What can hang from each mark
N: B S
P: U
R: U
S: D N Q
D: J
B: N
V: F K
U: P T
Z: K
Y: A Z
A: K
K: A V Z
L: F
Q: F S U
F: Q

Each row was made from one small tree. The marks that hang from a mark follow it in brackets, in alphabetical order. Every link used is in the known rows. Write each row's tree.
In the rows, 128 means zero.
Known rows
V[K[A Z]]: [124 110 110 127 152 183  74 121  94  93 138  88 155 140 119 154 112 171
 136 159 137 141  69 144 161 189 130 132 162 171 115 141 128 206 131  78
  65 150  78]
N[S[D]]: [119 137 120 145 111 131 155 111 130 136 122 145 115 149 148 102 127 146
 117 153 108 132 150 114 114 133 108 121  88  95 153 155 150 115 120 154
 121 128 145]
Y[A[K]]: [127 114 112 118 159 169  97 136 130  99 155 129 146 165 110 141 116 122
 132 145 136 127  82 152 159 153 156 111 147 158  84 150 114 183 134  78
  90 151  88]
Y[A Z[K[V[F]]]]: [101  91  87 120 165 186  62 147  95  95 163 101 169 177  92 158 108 137
 148 152 159  99  69 173 154 166 198  92 212 170  81 178  99 206 146  30
  50 114  70]
N[B S]: [116 134 141 141 124 124 129 109 138 105 129 152 113 149 136 147 107 147
 129 142  87 147 167  91 102 100 115 121 104 112 170 126 159  85 114 167
 164 124 173]
Q[S]: [146 127 129 140 125 135 129 113 132 122 101 136 131 124 128  93 132 142
 133 149 129 112 120 118 153 123 100 136 128 136 119 154 149 127 122 131
 135 130 122]
B[N[S[Q[F]]]]: [128 111 123 181 139 144 147 125 137 118 104 161 106 137 130 145 143 166
 114 122  94 138 146 114 120  97  82 136  90  97 163 127 184  60 121 161
 135 142 198]
A[K[V Z]]: [119 115 133 117 149 144  95 130 111 102 132  99 146 146 105 163  99 124
 137 140 137 121  82 145 186 196 161 125 178 169 108 152 124 212 109  60
  73 120  63]
S[D Q]: [104 121 110 164 136 107 176 129 135 156 141 141  88 138 154 118 134 144
  88 128 114 127 137 120 126 135 107 116  80 102 144 163 146 123 115 140
 123 123 140]
V[K[A]]: [132 122 109 123 155 178  81 124 106 100 144 103 147 144 127 143 116 156
 145 145 128 139  89 135 153 161 123 119 143 155 117 141 127 183 132 108
  85 153  98]
P[U]: [132 136 122 137 119 127 144 137 146 141 131 129 133 128 133 109 137 121
 126 135 150 123 122 116 115 104 130 135 107 128 120 104 113  99 150 126
 144 125 131]
S[D[J] Q[F U]]: [137 140  97 187 141 109 191 149 158 189 138 175  57 160 150  78 163 149
  85 110 113 138 168 150 112 129  65 127  62  76 138 154 145  99 140 139
 112 162 161]
V[F[Q[S]] K[A]]: [154 126 115 154 117 215  95 120 118 119 106 106 137 169 144 124 135 201
 161 160 150 146 113 127 181 148 136 110 156 173 105 159 142 178 171 103
  66 166  99]
B[N[S[D[J] Q]]]: [119 115 110 178 131 102 197 118 127 134 128 182  81 142 142 131 141 158
  82 125  81 119 164 111  88 111  93 126  51  72 183 145 178  82 103 167
 117 137 191]
U[P]: [126 133 140 135 138 140 149 120 154 138 130 129 130 131 136  98 137 139
 120 124 152 128 120 132 127 124 121 132 132 141 116 107 122 112 157 128
 148 116 136]
K[A]: [125 113 125 134 131 147  97 127 114 111 130 117 130 140 136 129 120 140
 129 137 129 142 112 139 145 160 138 131 141 141 114 137 128 160 128 107
 104 146 112]
L[F[Q[U[P]]]]: [157 145 146 159  92 161 177 142 170 169 100 135 126 125 164  83 143 159
 124 105 175 131 167 122 114 107 115 129 122 146  92  84 119 101 197 153
 123 141 146]
S[N[B] Q[F]]: [115 113 138 191 171 107 152 119 164 134 132 142  48 134 122 149 142 164
 109 103  73 139 169 117 118 102  84 120  91 104 152 139 180  72 118 170
 175 133 193]
S[D Q[U[T]]]: [104 132 114 155 122 108 196 144 163 181 138 152  89 133 177  86 132 153
 103 105 127 120 142 123 115 132 105 119  47  97 127 159 141  97 135 152
 130 126 126]
L[F[Q[S]]]: [179 132 141 160  92 162 151 121 151 145  76 133 122 128 147 102 139 161
 131 136 160 126 158 106 143 108 115 122 136 150  99 127 142 116 147 137
 109 142 135]
L[F[Q[U]]]: [158 141 138 154  86 152 162 148 151 161  99 134 123 124 158 105 136 151
 130 108 157 133 172 122 115 107 120 127 120 137 101  98 124 111 175 153
 108 151 140]
F[Q[S[N] U[P]]]: [135 122 155 177  94 123 191 105 170 161  91 154  90 117 155  51 144 176
 121 123 126  87 153 106 138  87  87 147  87 137 105 118 162 123 192 196
 156 133 135]
Z[K[A]]: [119 106 110 121 150 153  94 131 119  96 160 112 147 141 125 131 111 129
 137 146 139 121  90 132 165 171 134 116 141 133  97 144 127 185 139  98
  97 137  94]
Q[F U[T]]: [152 149 127 140 126 157 137 145 181 167 111 141 118 139 143  81 144 150
 153 103 149 145 134 151 129 128 106 132 105 118  99 118 127  77 161 130
 133 149 130]
N[B]: [120 131 136 138 139 115 132 118 138 114 141 137 110 137 130 155 112 137
 122 126 102 140 148 112 107 120 134 116 126 129 150 117 137  99 120 152
 162 122 155]
Y[Z[K[A]]]: [105  92 100 116 154 162  85 117 102  95 158 107 160 151 111 130 111 135
 125 157 148 108  66 137 145 169 153 116 163 149  89 147 116 191 142  67
  76 121  76]
K[A V[F] Z]: [116 108 125 144 131 174  62 148  85 105 117  75 146 152 124 162 111 166
 150 141 151 152 102 175 176 219 185 124 216 173 116 168 120 202 127  36
  48 131  81]
V[F[Q[S U]] K]: [150 149 115 151 103 191 135 135 133 147 107 124 138 150 147  99 142 194
 163 139 147 126 137 122 159 113 113 117 126 153 113 143 140 147 192 142
  91 159 115]
A[K[V[F[Q]] Z]]: [124 121 136 135 119 170 110 137 117 122 120  97 137 170 119 169 111 153
 147 138 155 137 107 146 193 188 190 111 189 178 104 149 124 208 145  54
  52 128  64]
V[F K]: [136 151 106 122 153 192 106 143 116 126 140  98 152 147 121 142 140 167
 163 129 147 145 120 146 139 149 137 104 153 143 128 143 120 138 153 100
  89 144 125]
K[A V[F[Q]] Z]: [118  99 135 159  98 173  78 139  94 118 103  86 128 165 138 170 109 178
 145 143 152 152 114 157 183 194 197 122 209 184 114 156 127 214 145  54
  43 134  75]
V[F[Q]]: [134 134 132 148  92 159 142 136 137 151 111 125 119 156 146 135 143 161
 140 124 149 148 158 127 135 117 165 113 141 139 122 125 127 123 170 118
 104 138 131]
K[A V Z]: [112  92 131 139 131 145  65 132  87  97 118  88 137 139 122 162  96 148
 132 148 132 135  88 156 175 202 166 135 196 173 118 158 127 217 106  60
  64 126  73]
K[V[F[Q[U]]] Z]: [115 120 136 155  87 147 119 154 110 147 102 103 130 146 141 148 118 168
 145 124 149 132 140 150 159 158 174 129 179 163 123 140 123 177 165  91
  71 125  91]
Q[F S U]: [164 144 121 166 125 158 128 133 155 147  91 145 123 131 130  56 151 157
 144 136 133 126 133 144 157 122  59 147 123 120 103 145 150  99 161 144
 138 159 139]
F[Q[S[N] U]]: [135 117 147 172  86 112 175 112 149 152  90 154  89 114 147  75 137 167
 127 127 105  89 159 104 137  87  92 143  83 126 114 136 168 136 168 196
 140 144 127]
R[U]: [146 141 119 146 115 133 146 153 167 147 130 120 134 120 112 101 134 121
 140 123 147 126 144 130 133 128 112 139 104 127 122 132 113 124 142 131
 141 133 120]
S[D[J] N[B] Q]: [105 117 122 188 163  58 213 110 150 155 160 170  15 143 139 130 139 154
  69 106  58 113 191 115  78 121  95 106  43  73 177 158 174  97  94 178
 151 127 185]
L[F]: [160 142 130 134 131 158 134 143 138 136 111 113 139 117 132 122 137 135
 134 116 158 139 150 136 116 138 123 118 144 132 109 119 120 104 131 115
 110 136 147]
Q[F U[P T]]: [152 153 138 147 134 169 157 137 203 176 113 143 119 141 149  56 151 158
 146  99 171 145 128 154 130 127  99 136 109 129  91  99 121  64 187 131
 152 140 137]

Which tree is each row?
[143 131 128 177 147  83 194  89 148 137 127 164  49 135 127  88 139 160
  98 137  75  97 172 121 100 137  88 113  75  92 155 169 172 107  99 173
 150 130 166] => Q[S[D[J] N[B]]]
[118 112 110 125 152 169  70 150 104 100 155  88 148 155 122 152 108 139
 164 137 151 127 102 156 184 195 172  97 189 145 103 170 121 198 138  67
  68 128  87] => Z[K[A V[F]]]
[146 132 137 139 119 169 116 128 133 123 108 119 130 170 126 133 120 147
 159 141 147 123 122 128 203 157 162 104 170 166 100 169 137 186 142  87
  78 136  80] => A[K[V[F[Q[S]]]]]
[120 126 134 178 142 136 130 118 160 123 122 162  83 165 137 149 126 162
 117 133  83 166 172  91 121  84  79 122  91 103 170 138 181  59 115 162
 168 136 195] => N[B S[Q[F]]]
[127 125 105 133 153 216  73 140  91 103 135  73 164 154 123 155 128 192
 156 151 157 160  84 165 163 205 153 118 183 171 112 150 119 190 152  51
  47 155  90] => V[F K[A Z]]
[119 103 118 137 122 168  83 143 114 110 143  98 134 167 134 159 107 149
 158 138 152 129 115 139 189 174 184  96 182 154  99 159 126 209 155  83
  63 133  80] => Z[K[A V[F[Q]]]]
[121 128 128 121 148 169  94 144 108 110 132  87 151 157 107 163 112 141
 153 135 155 135  96 162 188 210 177 112 196 168 106 161 118 198 127  38
  58 124  70] => A[K[V[F] Z]]
[151 142 119 193 136 132 174 116 161 166  98 142  79 122 133  34 162 177
 125 131 102 105 150 155 136 144  50 135  86  90 112 169 168 100 156 177
 140 153 154] => Q[F S[D N] U]
[121 110 132 183 163 119 147 128 156 148 120 133  64 127 120 125 157 156
 114 105  97 126 151 131 136 109  79 130  95 103 133 148 172  97 125 149
 144 140 171] => S[N Q[F]]
[109 130 120 175 134  90 185 111 147 140 147 187  56 172 153 132 124 152
  82 137  70 144 195  88  86 103  89 110  47  77 191 156 174  82  94 170
 148 129 188] => N[B S[D[J] Q]]
[101 119 114 180 119 111 193 130 126 136 123 167 104 124 159 115 132 168
  94 119  83 111 155 111  96 110  83 132  49  78 171 141 178  75 132 192
 132 134 186] => B[N[S[D Q[U]]]]
[151 149 137 139 119 152 175 143 218 169 126 125 133 127 133  68 138 135
 148 108 186 129 133 130 131 129 122 135  89 145 100 115 103  89 163 120
 163 115 112] => R[U[P T]]
[145 123 129 168  83 127 175  96 147 152  94 150  96 148 156  91 132 161
 108 157 124 113 139 101 149 117 118 121 102 132 121 154 154 143 144 160
 118 134 116] => F[Q[S[D]]]
[124 120 125 139 133 168  69 151  96 114 124  92 134 155 133 151 116 152
 160 127 142 148 125 167 169 190 177 110 196 155 120 168 118 175 128  69
  72 135 104] => K[A V[F]]
[125 135 154 172 143 111 181 106 169 136 117 149  95 106 142  55 133 170
 124 118 103  92 155 118 115 108  68 142  89 124 125 126 167  83 166 198
 195 122 166] => Q[S[N[B]] U[P]]
[101 120 138 160 132 113 142 118 143 114 133 162  93 152 147 156 110 151
 111 134  79 147 172  75 111  82  96 123  79 107 178 140 177  79 105 171
 170 122 182] => N[B S[Q]]
[144 151 130 160 137 163 146 140 174 163 118 138 122 138 138  62 155 152
 133 112 155 142 133 159 132 123  79 144 126 126 102  99 124  86 193 140
 149 146 152] => Q[F U[P]]
[103  86  87 117 164 171  82 127 108  93 168 121 166 164  95 140 112 129
 125 161 149  97  58 150 135 143 166 109 169 158  76 155 106 192 146  58
  76 121  76] => Y[A Z[K]]
[128 139 107 128 149 197 101 140 104 120 134  81 161 143 116 154 135 181
 154 141 155 148  99 154 147 175 144 117 170 160 124 142 120 162 152  71
  69 138 105] => V[F K[Z]]
[126 144 122 155 126 101 174 102 142 131 143 177  74 171 144 124 121 146
 100 145  77 143 189 103  79 121 109 108  72  82 182 142 157  90 102 166
 143 130 179] => N[B S[D[J]]]
[130 116 114 148 116 213  90 130 101 117 120  85 145 170 138 161 126 205
 149 155 157 162  98 143 168 180 166 116 175 183 109 137 126 202 174  69
  40 160  82] => V[F[Q] K[A Z]]
[106 111 115 177 128 117 184 117 124 126 122 161 101 131 148 136 132 165
  91 129  83 119 146 105 100 115  98 124  64  84 176 147 181  79 111 175
 128 126 186] => B[N[S[D Q]]]
[125 134 127 177 145 145 159 149 174 169 125 148 101 138 148  80 155 158
 113 104 143 143 138 137 139 102  66 144  99 120 115 116 144  83 177 141
 152 143 160] => S[Q[F U[P]]]
[117  99 114 121 152 143  70 136 107  91 157 101 143 145 120 153  95 122
 149 142 136 110  90 139 184 182 153 108 171 145 104 162 127 213 121  89
  82 124  78] => Z[K[A V]]
[150 137 138 187 147 128 149 115 167 137 102 148  82 122 123  72 144 174
 138 121  87 116 163 135 130 113  52 138 102 108 124 141 177  74 152 186
 175 152 175] => Q[F S[N[B]] U]
[111 127 114 201 148 106 193 137 160 180 132 144  51 125 146  79 160 171
  96 101  89 117 163 148 116 132  63 126  55  75 133 160 169  94 148 179
 138 147 171] => S[D N Q[F U]]
[114 123 138 193 160 124 177 138 178 170 125 144  70 119 138  76 164 168
 110  90 116 119 153 142 126 102  54 143  78 105 118 124 164  80 174 169
 165 140 175] => S[N Q[F U[P]]]
[149 133 154 153  80 145 185 112 193 171  86 162 113 136 174  50 133 170
 135 125 164 108 136 101 147  91 113 141  87 153  91 114 143 105 189 164
 148 129 108] => F[Q[S U[P T]]]
[101  80  92 117 166 161  61 132  99  89 165 111 163 167  89 159  97 123
 134 156 144  88  57 157 153 153 182 100 197 169  82 173 104 218 129  50
  63 110  64] => Y[A Z[K[V]]]
[143 132 100 184 150 116 179 132 156 175 136 167  54 169 137 105 163 146
  83 123 116 147 160 144 123 133  82 116  80  84 144 159 147 104 115 119
 109 151 160] => S[D[J] Q[F]]
[158 138 110 154 126 113 173 107 136 147 115 162  91 144 134  71 146 142
 104 153 121 109 142 130 128 144  94 122  97 105 133 171 145 132 110 131
 112 137 129] => Q[S[D[J]]]
[106 128 132 166 150  87 184  99 143 135 148 133  63 128 134 126 124 159
 102 120  71 114 166 124  87 148 123 104  86  95 158 146 158 103 114 185
 160 116 169] => S[D N[B]]
[172 125 149 172 102 147 164 114 155 145  75 129 101 114 140  99 145 168
 130 125 140 109 170 110 134 106 106 124 121 140 101 132 158 114 146 157
 119 141 146] => L[F[Q[S[N]]]]
[134 124 126 167 135 110 176  95 137 140 109 133  87 116 131  73 142 161
 114 145  99  89 137 128 132 147  90 123  91 105 127 179 167 127 117 165
 136 125 137] => Q[S[D N]]
[119 125 113 120 151 152  97 151 117 115 152  99 146 145 114 152 116 128
 163 126 150 113 118 146 169 168 163  94 175 133 114 162 120 171 138  87
  90 113 101] => Z[K[V[F]]]
[126 127 106 184 147 132 163 130 152 166 128 140  79 153 143 110 152 156
  96 128 120 150 138 136 139 139  88 116  95  99 134 162 151 101 126 130
 123 140 154] => S[D Q[F]]
[114 135 131 182 132 130 141 133 162 134 124 170  88 156 149 125 126 165
 121 122  83 159 182  96 116  79  63 133  74  96 165 131 179  56 137 181
 172 146 194] => N[B S[Q[F U]]]
[106 114 125 168 122 119 167 139 124 121 117 167 117 115 148 131 129 160
 111 113  87 114 152 105 103  87  83 145  64  92 167 125 180  74 133 186
 139 137 185] => B[N[S[Q[U]]]]
[132 129 117 144 113 195 118 131 116 133 118  95 143 159 130 161 134 195
 147 146 156 150 113 133 153 148 159 114 163 172 122 129 127 175 174  89
  63 145  97] => V[F[Q] K[Z]]
[142 110 135 162  98 173  84 131 112 122  91 109 119 167 146 133 117 172
 157 144 144 137 133 138 193 161 171 113 187 171 111 175 140 186 142  90
  69 142  93] => K[A V[F[Q[S]]]]
[159 151 108 177 123 149 158 125 158 164  99 147 107 139 143  37 153 165
 126 144 127 125 135 152 148 147  58 135 104 103 109 163 150 101 158 151
 128 157 139] => Q[F S[D] U]
[157 132 121 189 146 139 161  97 159 151  95 133  75 133 121  63 162 172
 122 144 105 114 138 147 146 152  70 123 106 100 119 177 172 105 127 153
 136 141 154] => Q[F S[D N]]
